Known rows, with every step that occurs:
J-W-S-L: [ 26.4  -5.1 -23.8  65.0 -25.6  -2.4  21.8 -38.2   5.4  13.2   2.5  -9.3
   2.2 -20.9  -3.1   6.7 -33.4   5.0  11.6   5.3  -2.9 -29.4  24.0  -4.0]
N-Q-G-C: [  0.3 -46.6   4.9  12.4   1.0 -16.7 -18.8 -33.7 -14.9  11.6   6.5  16.2
   4.6  33.3  30.2   1.3 -48.8  -7.4 -11.6  -2.3  19.8  -1.1  -3.6   0.2]
J-W-S-L-Z-C-G: [ 56.6 -43.0 -28.5  74.7 -30.3  -7.3  24.4 -34.0  73.2  11.5 -16.1 -30.7
  -4.7 -19.4  27.4 -16.5 -42.4 -16.7   5.6  27.3  -8.3  15.8   2.9  -9.1]
T-J-W-S-L-Z-C: [ 59.7 -35.5 -18.0  65.0 -32.5  21.9  15.5 -24.5  62.6  16.8  -0.8 -49.6
 -22.4 -19.7  -0.5  16.9 -20.7 -29.2  25.6  21.8  11.0  32.2  -2.3 -34.8]
T-J-W-S-L-Z-Q-N: [ 64.9 -20.4  -6.3  64.1 -26.1  22.1  10.5  13.3  33.5  36.3  -1.6 -41.9
 -19.4 -18.8 -14.5  15.2 -13.5  -1.0  29.3  27.7  10.9  28.2  11.7 -35.0]
Q-G-C-Z: [  7.4 -28.8   1.1  39.5 -21.0 -30.4 -14.1 -10.3 -12.5   7.1 -11.7   5.5
   8.6  32.2  24.3  19.7 -33.2  19.2  16.5   0.4  -1.6  10.3 -23.1 -18.2]
G-Q-N: [ 11.8  -4.6   7.0 -15.3  21.4  12.3  -5.8  -6.1 -26.2  14.4  36.0  20.8
  19.6  15.1  -1.0  23.3  -0.7  11.8   2.6  24.5   6.2  -8.2  15.7  -5.6]
T-J-W-S-L: [ 26.7  -1.8  -4.1  80.9 -26.9   9.0   8.3 -21.7   2.3  26.8  -0.8 -38.9
  -7.0 -19.1 -14.8  20.1 -20.5   5.1  22.5   6.7   3.0  -7.7  21.2 -16.9]
G-C-Z-L: [ 40.1 -36.3  -4.2  37.7   2.5 -13.8  -4.5 -12.1  16.1  20.1 -12.5   1.9
  -5.0   5.8  16.9  14.8 -31.3  -0.6  14.1  11.8  12.4  29.5 -35.4 -26.0]
S-L-Z-C-M: [ 67.5 -26.0 -29.7  14.3 -10.2  16.2  26.0  -6.4  76.6 -28.8  11.9 -12.4
 -12.4 -17.9  -8.5   4.4 -32.3 -31.7  30.8  51.2  19.9  14.6   8.0  -9.4]
W-S-L-Z-Q-G-C: [ 42.3 -19.1  -6.7  55.6 -45.9 -23.9  15.3 -21.6  45.0  29.4  -9.1  -3.5
 -23.9   5.1  37.3 -10.8 -51.7   7.4  10.8  35.0  26.9  50.2  -6.2 -53.5]
W-S-L: [  9.8   9.8  -3.8  47.0 -36.5 -17.5  20.7 -17.4  10.1   6.0  10.5  -1.9
  -2.5 -11.1  -4.3  28.7 -28.2  20.8  20.2  30.9   6.5 -12.9  21.5 -15.0]
G-C-M: [ 23.6 -30.8 -10.1   5.2  21.2  21.5 -12.7 -20.8   2.3 -26.1  12.7   5.4
  19.1  -1.5  14.6   4.2 -45.1 -20.2  17.0  31.6  12.8  12.2  20.9   4.6]
T-J-W-S-L-Z: [ 58.0 -11.0   0.8  75.3 -35.0   3.2  20.6  -8.1  29.7  26.3   9.2 -42.3
 -18.5 -12.5  -9.8  19.5  -1.5 -16.8  19.4   4.7   7.4   9.7   2.5 -29.3]
J-W-S-L-Z-C: [ 56.7 -41.6 -39.9  50.8 -34.2  13.9  31.6 -39.5  62.2   3.6   4.6 -20.2
 -13.0 -20.7  13.4   5.2 -34.0 -31.8  14.0  20.8   5.1   8.8   1.3 -21.0]
J-W-S-L-Z-Q: [ 58.7 -19.1 -21.6  56.4 -40.7   8.1  35.6 -18.8  42.3  26.6  -1.0  -9.2
 -20.9 -26.9  -0.8 -18.6 -25.0  -6.7  10.1   0.8  16.7  21.7  10.0 -34.8]
T-J-W: [ 21.1 -25.2  -0.2  41.3  -0.5  29.9   2.0 -11.7 -12.9   6.4   1.8 -20.9
   2.0   4.7 -16.4  22.5 -21.9  -8.4  12.1 -22.4   7.3   2.6  15.8  -9.8]
Q-G-C-M: [ 23.3 -25.4  -5.1  12.6   7.4  -2.6 -12.7 -24.1   0.0 -21.6   6.6   7.8
  15.1  22.6  21.9   1.5 -67.3  -2.2   9.1  26.3  22.1   6.4  23.8   4.2]
N-Q-G-C-Z-L-S: [ 35.8 -68.9  19.6  39.7 -20.4 -43.6 -23.8 -23.1  11.6  50.2  -5.9  -5.7
 -13.9  -6.0  37.8 -14.6 -47.0   1.5  -0.5   6.1  41.8  32.6 -29.3 -38.7]
Z-L: [ 34.3 -17.5  -3.5  13.3  -0.2  -1.7  23.5 -12.3  18.2   6.5  10.0  16.7
 -11.2   8.3  -6.3  24.5 -44.9   2.6   0.8  11.7  31.3  13.8   6.1 -17.9]
T-J-W-S: [ 15.6 -22.1   8.9  45.1 -22.4  20.0  -2.9 -19.1 -11.8  16.3  12.1 -26.1
   1.6  -2.0 -12.1  34.0 -23.4   2.1  10.8 -11.8   7.0  12.4  30.2 -15.9]
N-Q-Z-L-S: [ 48.1 -53.0  33.8   9.2  -8.2 -38.3  11.3  -9.6   3.9  23.9  20.8   6.1
 -18.5 -20.7  22.1   0.5 -16.9   9.8 -19.2  -2.9  53.3  33.5  -7.0 -35.6]
Z-Q-N: [ 11.2 -22.0  -5.5  -2.5   0.9  23.9   6.4  13.5  -5.7  -3.5   3.8  18.2
   5.1   4.6 -11.4  28.2 -37.1  18.5  21.0  29.1  14.8  16.8  27.3 -11.5]
A-M: [ -6.5 -16.4 -19.2  11.5   0.5   5.2  -2.6 -37.0  -3.2  -5.7  48.1  24.9
  18.8   2.1  19.8  26.0 -37.1 -15.9  16.6  -2.7  -1.8  -3.1  26.8  -7.5]
W-S: [  0.0 -12.9   7.5  13.1 -31.0  -7.8   8.9 -11.5  -4.2  -2.8  24.3  13.1
   4.3   6.9  -0.4  43.3 -29.8  17.8   8.8  13.5  11.7  10.8  32.3 -15.6]
S-L-Z: [ 42.7  -6.0  -9.9  39.7 -22.3 -12.8  39.2   1.4  34.9  -1.5  10.3   0.6
 -13.2   2.9  -3.8  17.1  -6.5 -12.0  18.2  18.3   9.5  -4.0 -10.9 -21.6]

Rows:
[ 22.1   1.9  38.5  15.8   8.9 -42.7   8.8  -9.0 -20.6  15.7   8.4  15.8
  13.8  16.1  32.5 -13.7  14.3  41.6 -24.4  -4.1   2.6  25.2  -2.5 -13.7] : C-G-Q-Z
[ 19.5 -52.8  16.3   7.5   3.7 -31.7  -1.1 -12.0  16.3  -8.4  -8.8   3.3
   4.2   8.6  32.3   2.2 -19.4  18.5 -19.1   2.8   9.9  27.2  -8.8   7.6] : N-Q-Z-C-G
[ 34.1 -27.8   0.8  -1.7 -24.3  13.6  27.1   9.8  33.0   0.3  10.4  19.4
 -16.6   6.3  -5.0   8.5 -19.7  -7.2   9.4  -1.7  30.3  52.4   3.9 -39.3] : L-Z-Q
[ 58.2 -34.8 -25.3  73.6 -37.9  -8.2  15.0 -41.5  38.0  35.4 -16.1 -13.4
 -19.0  -5.1  40.0 -35.5 -59.6  -9.2   2.7   9.6  18.1  31.9  -4.6 -41.9] : J-W-S-L-Z-Q-G-C
[  0.1 -23.8  11.7  -0.8 -18.5 -25.9   0.7 -11.9 -15.5   6.6  17.3  20.5
   0.1  35.0   1.5  16.4 -39.8  12.5 -10.7 -14.1  29.0 -13.6  11.9   4.4] : N-Q-G
[  4.5 -45.6   8.7  24.4 -12.5 -34.6 -26.1 -14.7 -16.3  22.4  -4.1   7.4
   4.9  29.7  21.9   9.3 -24.8   7.1   2.0 -13.5   7.8  -0.2 -29.2  -2.9] : N-Q-G-C-Z
[ 38.9 -36.8  13.5  38.5 -30.2 -22.1  10.1   3.4  20.0  27.2   2.1  -1.9
 -13.2 -26.7  -2.3  14.9 -24.1  11.8  19.1  11.4  30.2  33.7  -9.1 -47.2] : C-Z-L-S
[ 21.6   3.7  27.4 -10.2   6.1 -20.9  15.0 -13.8 -30.9   8.6  32.4  25.0
   4.8  12.3  16.8   5.8  23.2  29.9 -16.8 -10.5  16.3  19.7  -7.1 -27.6] : G-Q-Z
[ 38.3  -0.9  -2.1  40.8 -45.1 -24.0  31.4  -2.9  36.1   8.3  21.3  -1.5
 -15.3  -4.4   1.4  27.0  -9.7  -1.7  16.1  28.3  11.0   6.8   2.7 -29.4] : W-S-L-Z
[ 52.6 -36.3  26.3  24.7 -14.3 -32.7  24.8  -6.9   8.5   9.7  12.3   5.7
 -15.7 -18.2  23.0  10.9 -26.0  19.6  -6.1  12.7  43.0  44.3  -1.2 -51.4] : Q-Z-L-S
[  2.5 -30.4  -3.8  25.1  -4.6 -11.9  -4.4 -31.5 -12.5  -4.3  -0.1  14.7
   9.3  34.9  32.0  12.8 -58.0   4.2   1.7  13.6  12.2   8.8   4.0 -16.5] : Q-G-C
[ 37.2 -24.2   4.4   4.7 -40.0 -11.9  28.2   8.0  28.4   6.3   5.5  20.9
 -20.1  30.7   5.0   5.6 -41.8  11.1  -0.5  -5.0  38.7  47.7   3.6 -41.4] : L-Z-Q-G
[ 20.6 -41.8   3.2   0.0  12.1  -7.5 -26.1 -25.3  -6.6  -6.0  15.2   8.6
  12.0  19.6  21.1  -8.6 -57.4 -14.1  -5.0  11.8  32.9  -4.8  16.9  17.4] : N-Q-G-C-M
[ 50.0 -16.1  -6.2  36.6  -3.7  -8.4  21.5 -21.4  65.8  25.8  -1.5  -6.7
  -5.9  -7.2  25.1 -31.1  -4.1 -11.5   0.4  36.7   6.4  33.0 -16.2 -25.9] : S-L-Z-C-G-Q
[ 47.3  -9.0  -5.3  31.0 -34.3  -4.9  22.4  19.0  40.2  16.7  10.4  -4.7
 -14.2 -11.2  -3.9  24.8 -20.1  11.7  27.3  54.2  16.1  26.1  12.8 -32.4] : W-S-L-Z-Q-N
[ 14.9 -29.5   0.1  -1.4  25.7  12.4 -13.0 -15.5  14.8  14.0   7.8   3.8
  21.9  10.0  22.4   3.1 -24.3  12.0   0.9  49.1  -3.4  20.1  17.8   2.4] : Z-C-G-Q-N
[ 35.9 -43.9  -3.5  18.4 -20.0  -2.1   8.5 -11.2  25.6   9.5  -5.4  14.4
 -14.0  28.1  36.1  -7.7 -49.2  -9.2   1.7   7.2  30.6  62.0 -12.9 -47.1] : L-Z-Q-G-C
[  5.8 -33.2  -4.0  33.2  -5.4  -5.7 -12.7  -8.0  -8.6   2.0  -7.2   4.4
  13.3   8.7  13.9  23.8 -14.3   0.1  23.9   3.3  -8.6  14.9 -22.8 -15.9] : G-C-Z
[ 53.5 -16.2 -18.7  60.9 -34.7  -8.0  33.6 -23.5  30.7  14.8  11.9 -13.7
  -8.6 -11.9   3.5   4.6 -16.2 -17.3   7.8   1.9   3.4 -11.4   5.5 -18.2] : J-W-S-L-Z
[ 44.6 -31.4 -19.8  52.2 -18.2 -12.6  30.5  -7.3  77.7  -2.4 -18.6 -15.7
  -8.8  -2.8  17.5  -2.4 -32.5 -12.1  16.1  41.3  -0.7  22.8 -11.1 -15.5] : S-L-Z-C-G
[ 11.5 -16.4   0.9  15.2 -29.2   2.1   9.9  17.0   4.2  10.2 -10.3  14.4
  -7.0  -4.9 -19.4  16.7 -14.1  29.2  26.6 -10.9  10.9  34.7  -4.2 -29.1] : C-Z-Q
[  9.9 -26.1   2.0   6.8  10.9   7.7  -1.9 -32.7  22.9  15.8   2.3   9.2
  14.6   3.0  22.4 -17.5 -24.5   7.5  -8.0  22.8   7.3  34.9  11.3 -12.4] : Z-C-G-Q
[  6.4  -1.9  21.6  17.0  10.0 -12.8   0.7 -18.8  -7.4  24.4   8.2  17.9
  19.5   9.8  14.2 -16.4  -8.1  19.1 -14.2   3.7   4.3  15.4  16.8  -7.6] : C-G-Q
[ 39.9 -17.3   1.6  24.8 -16.1 -21.0  15.6   8.0  17.8  16.0  -2.0   8.1
 -11.0   7.3 -14.6  32.1 -21.2  18.1  14.6   0.7  17.4  16.6 -17.7 -20.9] : C-Z-L
